What can hang from each mark:
K_169: K_714
K_411: K_387 K_714
K_714: K_169 K_761
K_944: K_114 K_761
K_387: K_411 K_761
K_114: K_761 K_944
K_761: K_169 K_387 K_411 K_714 K_944

Every row comes from one small tree of marks. The marks that hang from a mark follow it in brackets, in the order of their numbers. Every link used is in the known rows. Which tree was each row made from?
Known rows:
K_411[K_387[K_761[K_714]]]: [ 2.31 -0.77  0.89  0.21  0.54 -0.29 -2.82  0.61  0.40  0.20 -1.09 -1.20
 -1.69  3.11  1.76  0.29  0.94  1.86  0.44 -1.18 -1.66  1.07  1.37 -0.37]
K_761[K_411[K_387] K_714[K_169] K_944]: [ 0.73  0.32 -1.40 -1.21 -2.99  2.20 -2.49 -4.37  4.55  2.10 -1.99 -2.55
  1.63  0.56  3.68  2.43 -0.06 -0.14  1.36 -0.50  0.27 -3.83  1.56 -0.36]
K_387[K_411 K_761[K_944[K_114]]]: [ 1.40 -0.16  0.58 -1.14 -1.01 -2.25 -2.81  1.35  1.90 -1.64 -0.27 -3.59
 -0.61  1.27  1.21 -0.99 -1.67  2.42  0.40  0.51 -0.22  1.33  2.58 -1.84]
K_761[K_944]: [ 1.79  0.20  0.06 -0.31  1.30 -0.99 -3.90 -0.11  0.33 -0.67 -0.93 -1.73
  1.78  1.42  3.31 -1.16  0.34  2.40 -1.84 -0.11 -2.03 -1.43  1.55 -1.36]
K_944[K_114[K_761[K_169 K_411[K_714]]]]: [-1.96  0.46 -0.29  2.47 -1.34  0.47 -2.92 -2.00  0.92  0.38 -0.14 -2.13
  3.13  0.86  0.91  2.89  0.33  0.19 -2.27  0.08  0.24 -1.41 -0.80  0.08]
K_411[K_387]: [ 2.70 -0.28  1.24  1.22  1.24 -0.68 -2.64 -0.21 -1.06  0.32 -0.45  0.40
 -0.17  3.92  3.01  0.13  0.99  1.90 -1.26 -0.18 -2.31 -0.08 -0.74 -0.55]
K_944[K_114]: [ 1.63  0.00  0.50  1.34  0.64 -0.11 -3.15  0.78 -2.58 -0.57 -0.13 -1.11
  1.20  2.13  1.58  0.32 -0.30  0.64 -1.77 -0.09 -1.71 -1.89 -0.37 -1.24]
K_169[K_714]: [ 2.33  1.35  0.88  1.53  1.28 -0.22 -3.89 -1.24 -2.53  0.10 -0.98 -0.77
  0.73  3.84  3.29  0.27  1.77  2.42 -1.42 -0.38 -2.26 -0.16  0.23 -0.19]
K_411[K_714]: [ 1.62  0.58  0.81  2.35  1.42 -0.54 -3.83 -0.87 -2.39 -0.40 -0.94 -0.01
  0.04  3.63  3.15  0.44  1.59  3.57 -1.23 -0.16 -0.84 -1.32 -0.29 -0.98]
K_387[K_411 K_761[K_169 K_714 K_944]]: [ 1.01  0.55 -0.96 -2.44 -1.96 -0.77 -3.29  0.06  4.41 -0.01  0.20 -4.50
 -1.84  0.18  1.40 -0.39  0.24  1.76  0.06 -1.21  0.20  1.39  3.20 -0.80]
K_387[K_411[K_714] K_761]: [ 1.70  0.62  0.93  1.14 -0.09 -2.46 -3.78  0.27 -0.34 -1.31 -0.12 -1.67
 -2.47  3.96  1.97 -1.02  0.38  4.85  0.47  0.24  0.44  2.28  1.55 -1.26]
K_714[K_761[K_169 K_387]]: [ 1.05  0.42  0.12  0.61 -0.25  2.51 -2.60 -1.77  1.77  0.84  1.08 -0.90
 -1.09 -0.66 -0.26 -1.41 -0.33  0.11 -3.33 -2.53 -3.06  0.91  0.82  0.97]
K_944[K_114[K_761[K_387[K_411] K_714[K_169]]]]: [ 0.17 -1.01  0.13  0.71 -2.86  2.33 -2.32 -1.22  1.47  0.54  0.29 -3.12
  1.12  0.36  0.22  1.97 -0.21 -0.24 -1.03 -1.81 -1.10 -1.11  1.51  1.10]
K_169[K_714[K_761]]: [ 1.80  1.31  0.46  1.95  0.48 -0.45 -3.46 -1.45 -1.68  0.28 -1.19 -0.54
 -0.01  2.38  1.24 -0.54  0.34  2.88 -0.85 -0.88 -2.17  1.06  0.58  0.17]
K_387[K_411[K_714[K_169]] K_761[K_944[K_114]]]: [ 0.89  0.42  0.44 -0.19 -2.06 -0.60 -2.11 -1.21  2.75  0.06 -1.22 -3.07
 -1.07  1.32  0.39  0.97 -1.67  3.52  1.69 -0.04  1.97 -0.66  1.47 -0.58]
K_387[K_761]: [ 1.95  0.57  0.31  0.81  2.02 -1.54 -4.48  1.28 -1.44 -1.16 -0.23 -1.44
 -0.47  2.70  1.16 -2.49  0.33  3.02 -1.69 -0.79 -1.90  1.30  1.76 -0.85]
K_714[K_761[K_169 K_944]]: [ 0.64  0.95 -1.03 -0.24 -0.11 -0.22 -2.98 -1.14  2.71  0.77 -0.19 -1.74
  0.48 -1.22 -0.06 -1.28 -0.88  1.65 -2.24 -1.47 -1.52 -0.07  1.00 -0.06]
K_387[K_411 K_761[K_944]]: [ 1.83  0.34  0.27 -1.22 -0.12 -2.92 -3.76  0.92  2.01 -1.59 -0.12 -3.17
 -0.91  2.03  2.13 -2.37 -0.71  3.82 -0.02  0.29 -0.66  2.24  3.26 -1.71]
K_944[K_114[K_761]]: [ 0.10 -0.62  0.42  2.30  0.77 -1.11 -3.44  1.08 -1.87 -0.76 -0.24 -1.64
  3.06  1.62  0.48  0.54  0.01  1.31 -2.59 -0.30 -1.86 -0.51  0.09 -0.13]
K_169[K_714[K_761[K_387]]]: [ 1.77  0.54  1.45  1.46  0.09  1.95 -2.84 -2.28 -0.31  0.26 -0.76 -0.70
 -0.46  1.54  1.59 -0.35  0.36  1.61 -1.27 -1.58 -3.45  1.49  1.44  0.74]
K_714[K_169]: [ 2.31  1.55 -0.91  1.21  0.57  0.57 -3.93 -1.75 -1.39  1.30 -0.16 -0.56
  0.90  2.34  1.18 -1.12  0.30  2.19 -2.12 -1.42 -1.15 -2.73 -0.23  0.43]
K_714[K_169 K_761[K_387 K_411 K_944[K_114]]]: [-0.28  0.27 -0.76 -0.24 -3.35  4.03 -1.79 -4.64  4.41  1.24 -0.84 -2.56
  1.75 -2.71  0.02  0.32 -3.23 -1.03 -0.40 -1.27 -0.97 -2.82  1.96  0.38]
K_714[K_169 K_761[K_387 K_411 K_944]]: [ 0.20  0.78 -1.10 -0.32 -2.54  3.21 -2.75 -4.99  4.59  1.28 -0.79 -2.10
  1.35 -1.98  0.84 -1.14 -2.25  0.30 -0.90 -1.50 -1.40 -1.91  2.64  0.53]
K_944[K_114 K_761[K_169 K_714]]: [-0.55  0.60 -0.26  0.77 -1.54  1.46 -3.49  0.26 -0.56 -0.16  0.52 -2.48
 -0.74 -0.47 -0.30  2.48 -1.12 -0.96 -2.47 -1.05 -0.14 -2.45  1.06  0.59]
K_714[K_761[K_944[K_114]]]: [ 0.77 -0.28 -0.10  0.43 -0.38 -0.57 -2.52  0.14  0.75 -0.48 -1.16 -1.75
  1.21 -0.81  0.05 -0.59 -2.14  1.49 -0.64 -0.46 -1.50 -0.97  1.22 -1.10]
K_114[K_761[K_169] K_944]: [ 0.46 -0.78  0.29 -0.37  1.16 -3.16 -4.16  0.01  1.81  0.28 -0.15 -2.99
  2.85  0.62  2.14  0.00  1.35  3.36 -2.81 -0.62 -1.58  1.14  1.20  1.25]

Write each row's tree:
[ 1.09  0.16  1.62  0.85 -0.77  0.00 -4.22 -0.42 -0.57 -2.12  1.56 -1.38
 -1.96  1.83  2.31 -1.23 -1.16  1.85 -2.77 -0.03 -1.98  1.22  3.06  0.22] | K_944[K_761[K_387[K_411]]]
[-0.87 -0.01  1.31  1.34 -1.75  2.30 -3.66 -1.57 -0.35 -1.91  0.59 -1.96
  0.66  0.05  1.94  1.10 -2.53 -1.39 -2.55  0.59 -1.51 -1.55  2.46 -0.29] | K_944[K_114 K_761[K_387 K_411]]
[-0.74  0.53  0.44 -0.66 -1.79  3.92 -2.47 -5.06  5.27  0.66 -0.26 -2.54
  1.19 -0.70  4.28  1.98  0.71 -0.57 -1.94 -0.50 -0.85 -1.94  1.56 -0.40] | K_761[K_169 K_387 K_411[K_714] K_944]
[ 1.81 -0.16  0.40 -0.33  0.00  0.80 -2.35 -0.08  1.98  1.23 -0.28 -1.55
 -2.04  2.06  0.91  1.02  1.25  0.70 -0.46 -1.88 -1.26  1.00  0.51  0.43] | K_411[K_387[K_761[K_169 K_714]]]
[ 0.72  0.16  0.34  1.50  0.36 -0.78 -3.12 -1.40  0.63 -0.24 -1.88 -0.72
  0.17  0.83  1.57 -0.18 -0.41  4.01 -0.16 -0.38 -0.57 -0.68  1.05 -0.83] | K_411[K_714[K_761[K_944]]]
[-0.27  0.68  0.23 -0.03 -1.74  1.25 -1.79 -4.38  4.86  1.50 -1.17 -1.45
  1.09  1.13  4.16  3.20  0.76  0.59 -0.32  0.60  0.52 -1.87 -0.49 -0.62] | K_761[K_169 K_411[K_387 K_714] K_944]
[ 0.20  0.37 -0.68 -0.13 -0.99  0.53 -2.02 -0.70  2.57  0.77 -0.37 -2.21
  0.83 -1.95 -0.93  0.11 -1.92  0.25 -1.78 -1.21 -1.10 -1.03  0.32 -0.27] | K_714[K_761[K_169 K_944[K_114]]]
[-1.66 -0.14 -0.27 -0.27 -1.04  1.89 -3.40 -3.31  5.25  0.11  0.41 -3.38
  3.82 -1.31  2.54  0.40  0.58 -0.62 -3.82 -0.90 -2.35  0.09  2.48  0.72] | K_114[K_761[K_169 K_387 K_411 K_944]]
[ 0.59 -0.71  1.93  0.20 -0.21  0.80 -0.67 -1.04  3.50  0.97 -1.61 -1.45
 -1.17  1.30  0.93  3.25 -0.13  1.52  0.49 -0.48  0.31 -0.16 -0.47  0.09] | K_411[K_387[K_761[K_169 K_944[K_114]]] K_714]
[-0.82  1.81  0.90  0.95 -1.66  3.07 -3.92 -4.18  1.64 -0.14  0.84 -1.96
 -0.21  0.51  2.58  1.41 -0.31 -0.83 -3.36 -0.43 -1.67  0.03  2.23  1.45] | K_944[K_761[K_169[K_714] K_387 K_411]]
[ 0.31 -0.05 -0.55 -1.75 -0.84  1.22 -2.66  0.50  3.29  0.34 -0.86 -4.20
 -0.11 -1.23  0.05  1.25 -0.37 -0.35 -0.52 -1.76 -0.47 -1.01  2.23 -0.44] | K_387[K_761[K_169 K_714 K_944[K_114]]]
[ 1.83  0.84 -1.14  0.14  0.01  0.71 -4.16 -0.42 -0.04  0.76 -0.85 -2.33
 -0.86  1.59  0.14 -0.96  0.41  2.16 -0.26 -2.34 -0.59 -1.03  2.18  0.32] | K_387[K_761[K_714[K_169]]]
[ 1.99  0.21  0.91  0.30  1.04 -0.24 -2.30 -0.04  1.42  0.87  0.15 -0.71
 -1.57  2.67  0.76 -0.12  0.62  1.44 -1.58 -1.26 -1.64  1.69 -0.24  0.43] | K_411[K_387[K_761[K_169]]]
[-0.27  1.49  1.00  1.67 -0.75  0.97 -3.08 -0.87 -1.24 -0.03  0.24 -1.68
 -0.23  0.89  0.02  2.70 -1.11 -0.10 -2.82 -0.34 -0.56 -1.15  0.09  1.26] | K_944[K_114 K_761[K_169[K_714]]]
[ 2.02  0.75  1.47  0.55  0.71  0.29 -1.99 -1.12  1.37  1.34 -0.56 -0.85
 -1.58  3.23  1.25  1.06  1.27  1.56 -0.90 -1.19 -1.67  2.18 -0.33  1.03] | K_411[K_387[K_761[K_169[K_714]]]]
[ 0.11 -1.65  0.42 -0.83 -1.66  0.53 -3.40 -0.66  3.66 -0.88 -0.22 -3.88
  1.55  0.12  2.97  0.40  1.03  1.42 -1.18 -1.19 -2.26  1.10  4.12  0.04] | K_114[K_761[K_387[K_411] K_714 K_944]]
[-0.49 -0.10  0.63  0.05 -2.89  4.72 -1.70 -5.24  3.96  0.85 -1.49 -2.56
  2.13 -0.72  3.10  2.99 -1.28 -0.79 -0.01 -0.14  0.03 -4.41  1.32 -0.33] | K_761[K_387 K_411[K_714[K_169]] K_944[K_114]]
[-0.29 -0.12 -0.77 -1.26 -1.74  0.50 -3.51 -0.44  2.70 -0.96 -1.69 -4.43
  1.33 -0.40  2.04  0.90 -1.12  0.01  1.07  0.04 -0.12 -1.32  3.54 -2.05] | K_387[K_761[K_411 K_714 K_944[K_114]]]
[ 1.78  0.63 -0.32  1.11 -0.74  2.94 -2.79 -2.99  0.88  1.47  0.03 -0.47
 -0.60 -0.15 -0.73 -1.80 -1.26  1.26 -1.95 -2.79 -2.39 -0.92  1.13  1.53] | K_714[K_169 K_761[K_387]]
[ 1.16 -0.04  0.64 -1.52  0.07  3.16 -2.48 -2.13  3.81  0.61  0.60 -2.37
  0.66 -0.90  2.67 -0.07  0.71 -0.59 -3.50 -1.88 -3.05 -0.98  1.65  0.24] | K_761[K_169 K_387 K_944]
[ 0.40  0.58  0.05  0.54 -1.88  1.32 -2.11 -5.09  3.76  1.70 -2.23 -0.99
  1.56  1.90  3.95  2.67 -0.10  1.92  1.06  0.58  0.98 -3.31  0.00 -0.37] | K_761[K_411[K_387 K_714[K_169]] K_944]
[ 0.81 -1.04  1.25 -1.87 -0.79  0.68 -4.00 -0.83  2.29 -0.37  0.11 -3.40
 -1.13 -0.88  2.99  1.14 -0.09  1.12 -1.79 -1.22 -1.59 -0.30  3.70  1.42] | K_114[K_944[K_761[K_169 K_387 K_714]]]
[-0.90  0.11 -0.34 -0.76 -2.89  3.53 -1.61 -3.36  5.21  0.58  0.16 -2.97
  1.24 -3.15  0.50  0.67 -2.40 -2.17 -1.79 -1.04 -1.65 -0.95  1.71 -0.25] | K_714[K_761[K_169 K_387 K_411 K_944[K_114]]]
[-0.02  1.27 -0.60  0.20 -0.69  0.22 -3.79 -3.19  2.96  0.16 -1.97 -2.61
  1.06  1.00  2.04 -0.10 -0.72  2.97  0.55 -0.06  1.02 -1.52  2.33 -0.72] | K_387[K_761[K_411[K_714[K_169]] K_944]]
[-0.11 -1.04  0.88  0.93 -1.02 -2.11 -3.04 -3.62  3.11  1.24 -2.18 -1.95
  3.09  2.26  3.68  2.63  0.65  4.19  0.86  0.79  0.71 -0.52  0.67  1.30] | K_114[K_761[K_411[K_387 K_714[K_169]]] K_944]
[ 1.47 -0.19  0.09 -0.89 -0.61 -1.51 -4.87 -0.70  0.17  0.04 -1.18 -2.87
 -0.22  0.47  2.31  0.56 -0.85  3.44 -0.32 -0.59  0.07 -2.08  3.20  1.04] | K_114[K_944[K_761[K_714[K_169]]]]
[ 1.06  0.24  0.97  2.22 -0.37  0.57 -1.34 -2.23  1.41  1.81 -0.75  0.81
 -1.92  2.05  0.58  1.80  0.44  2.48 -0.48 -1.13 -0.50  0.43 -1.82  0.80] | K_411[K_387 K_714[K_761[K_169]]]
[ 1.94  0.29  1.25  1.87  0.36  0.60 -2.03 -2.27  0.76  1.70 -1.74  0.22
 -1.76  3.69  0.70  1.39  0.42  3.68  0.78 -1.20  0.46 -0.48 -0.66  1.08] | K_411[K_387[K_761] K_714[K_169]]
[ 1.49  0.12  1.41  0.19 -0.21  1.93 -2.47 -2.63  1.83  0.13 -1.49 -1.61
  0.32  0.32  2.09 -0.10 -0.16  1.69 -0.79 -1.32 -3.23  0.98  2.42  0.46] | K_169[K_714[K_761[K_387 K_944]]]
[ 0.02  0.32 -1.12 -1.84 -2.72  2.08 -2.20 -3.40  5.52  1.78 -0.88 -3.04
  1.13 -0.13  3.94  2.91  0.89 -1.37 -0.11 -0.42 -0.28 -2.24  1.10 -0.72] | K_761[K_169 K_411[K_387] K_714 K_944]
[ 1.31  1.52  0.30 -1.55 -1.14 -1.23 -2.88 -1.08  3.67  0.10 -0.01 -3.74
 -1.30  1.53  1.67 -0.19  0.29  2.66 -0.37 -0.43 -0.20  2.72  2.25 -0.15] | K_387[K_411 K_761[K_169[K_714] K_944]]
[ 0.49  0.05  0.69 -0.37 -0.10 -3.23 -5.41 -0.77  0.08 -1.80 -0.61 -2.59
  1.17  1.23  4.22 -0.50 -1.30  3.36 -1.05  1.71 -0.51 -0.35  3.27 -0.48] | K_114[K_944[K_761[K_411]]]
[ 0.39 -0.35  0.70  1.05 -1.75  3.58 -1.28 -3.65  2.71  1.35 -1.70 -1.25
  0.03 -1.19 -0.25  1.64 -1.83  1.42  0.07 -1.75 -0.39 -2.74  0.78  0.93] | K_411[K_714[K_169 K_761[K_387 K_944[K_114]]]]
